What can hang from each mark:
C: B
B: R
Y: F S
U: S
S: A C M T Y
T: S
A: S

Each row was made from one small tree. Brackets hold a mark, then the marks that hang from it, in alphabetical order. Every link used is in the known rows. Write each row's tree.
Known rows:
(Y F (S A M)): [ -4  -1 -16  11   6  -3 -11  -2  25  -1   3 -14 -18 -14   2   5   3  -6
  -8  -1   2  -8]
(T (S (C B) (Y F))): [  1  -6   7 -15 -18   3  -1 -16   1   8   4   7  11  -5 -13 -18   9   0
  -8 -21   8   8]
(S A M T (Y F)): [ -8  -6 -29   0   6   3 -22  -1  30 -10  22 -19 -17 -12 -15   5  18 -17
 -14   0  11 -15]
(T (S A)): [  3   3  -7   5   0  12   5   9 -10   4  -4  -7  -9   4  13  -3  -1  10
   2   4  -9  12]
(U (S M (Y F))): [ -9  -9  -7   0   9  -4 -17   3  27   7   9  -1   0 -14 -11  13   4  -7
  -9 -16  18  -6]
(S A C M T Y): [ -2   3  -3   4   7  -1   4   1   0 -12  10  -8  -2   9  -6   4   7 -11
   1  20  -4 -14]
(C B): [ 13   2  19  -9 -11  -3  -1   6 -21  14 -16  15  -1   5  13   2 -18  22
   6 -16  -3  21]
(S M): [  9  -5  29   2   6  -8   9  14 -16   6 -16  10   2   5  14  18 -18  13
   5  -2 -10   4]
(U (S A M T Y)): [-21  -2 -34  16  22   6 -18   8  28  -9  15 -18 -10  -7 -13  11  13 -18
  -4  19  17 -16]
(S A C): [ 24  17  16  -3  -8  -1  17   4 -30   0  -4   8  -4  24  22   4 -16  19
  10   0 -20  15]
(A (S C M (Y F))): [  4  -7  10  -4   1  -4  11   1   4  -5   5   9  10 -11  -6   2  10  -8
 -13 -10   4  -7]
(Y F S): [  8   2  -5 -10  -9  -4 -15  -5   4  17  -7   0  -9 -12   9  -3 -10  10
   3 -23  -3  15]
(T (S C M (Y F))): [ -3 -13  16  -5  -1  -3  10  -7   6   1   5   1  15  -6 -11  -2   8  -8
  -8  -7   1  -9]
(T S): [  6  -3  12  -4  -2   6   7   8 -19  13 -16   5   3   3  13  -1 -10  15
   7  -6 -10  17]
(U (S A C M)): [  3   9   9  18  14  -3  16   6  -5 -12   0   4   2  18   9  19 -13   3
   3  14  -5 -11]
(C (B R)): [  3  -4  19  -5 -16  -2  -5   6 -13  14 -20  14   3   0   7  -7 -14  20
   7 -17   6  19]
(A (S (C B) M Y)): [-3 -7 20  4  2 -3 18  7 -7 -2 -9 15 16 -8 -5 -3  7 -4 -7  6  8 -5]
(U (S A T Y)): [-12   8 -41   3   9  12 -24   5  17   1  15 -15 -14  -2  -7  -1  12  -7
   2   7  13   2]
(A (S M T (Y F))): [-14 -15 -22  -2   9   3 -16   5  25 -10  11  -5  -4 -24 -16   3  20 -20
 -17  -5  16 -14]
(Y F (S A M T)): [-15  -3 -33  11  11   0 -23  -6  34 -13  10 -21 -20 -15  -8   4   7 -17
  -8   6   6 -18]

Which tree is each row?
[ 10   5   8 -17  -9  -2   0  -4 -20   6   0   6   7  12   2  -5  -4   5
  11  -3  -8  10] -> (S C T Y)
[ -4  -6 -30 -15  -4   8 -21   2  15  -1  11  -2  -8 -20 -10  -8  18  -8
 -11 -17  13   5] -> (A (S T (Y F)))
[  0  -8   6 -12   0  -8  -5  -9   7  -8  12   1   6   0 -13   5   4 -12
  -6  -8   2 -14] -> (S C M T (Y F))
[  8   9  10  -8  -3  -2   5   1 -14  14  -2  11  12  10   6   2  -9  10
  12  -8   0  13] -> (U (S C Y))
[  2   9 -12  -7 -10   5  -6  -8  -5  -4   9  -2  -6   9  -8 -13   9  -2
   1   6   4   3] -> (S A (C B) T Y)
[  4   2  29   6   4 -13  18   0 -15   5 -20   7  11   4  13   7 -19   6
  12   9 -15  -2] -> (Y (S C M))
[ 10  -1  34  -4   0 -10  17   4 -18   7  -7  10  15   7   6   9  -7   5
   6   2  -9   1] -> (S C M Y)
[  5   2  28   9  12  -9  17   6 -14  -4 -11  17  15  16  10  21 -24   8
   8   4  -6  -5] -> (U (S C M))
[ -3   1 -17   1  -2  14  -3   7   1  13   4 -15  -8  -6   2 -11  16   2
   0   4   0  13] -> (T (S A Y))
[ -2  -2 -28  -6  -6  14 -13  -3  18   8  17 -17 -13 -13  -6 -12  22  -3
 -11 -12   6   8] -> (T (S A (Y F)))
[-6 -5  2 18 13  7 10 12  1 -5 -5 -9 -5 -1  6  8  1  0 -4 16 -5 -6] -> (T (S A M))
[ 11  10   8   2  -5   8  20   1 -23  -2  -4   2   1  18  14  -5  -6  12
   5   7 -17   9] -> (T (S A C))
[ -8   6  -9  18  19  -1   4   2   5 -24   7  -1  -1  17   0  17  -8  -8
   2  21   0 -20] -> (U (S A C M T))
[ -4   8  -1   9 -14   0   2  -8  -2   5 -14   1  -1   1   4 -21  -5  10
   9   3   4   9] -> (Y (S A (C (B R))))
[ -1   5  -3   2 -14   3  -3  -5  -8 -13  -3   5  -2  14  -2 -13  -5   7
   5   4   4   1] -> (S A (C (B R)) T)
[  6   8 -24  -2  -6   2 -17  -4  14   9   4 -12 -22 -10   9  -5   0   5
  -2 -13  -1  10] -> (Y F (S A))
[  2   3  -6 -10  -4   4   5   4 -16  -3   0   8   8   1   0 -10   7  -2
   3   3  -2   6] -> (A (S C T Y))
[-12  -4  10   8   4  -9   2  -9   0  -8 -14   6   8   0  -6  -1 -12  -7
   6  15   0 -14] -> (Y (S (C B) M T))
[ -1   2  -9 -12 -14  -6 -15 -23   7  -2  -1   7   0  -3  -7 -13  -7  -2
   1 -15   4   0] -> (Y F (S (C B) T))
[ -4  -9  26   2   5  -1  20   2 -11   5  -8   4  20   1  -2  -1   3  -3
   2   9  -7  -4] -> (T (S C M Y))
[ 2  2 14  6 -1 -4 11  0 -3 -2  2  1  2  4 -4  0  5 -2 -3 10  3 -5] -> (S A (C B) M Y)
[  5   5  -7 -13 -10  -5 -12 -18   0  -1   0   2  -1   1   1  -7 -10  -1
   5 -13  -7   2] -> (Y F (S C T))
[-5 -3  6 11  7  5 19  3 -2 -4  3 -9  7  3 -3 -2 13 -8 -4 20 -4 -9] -> (T (S A C M Y))
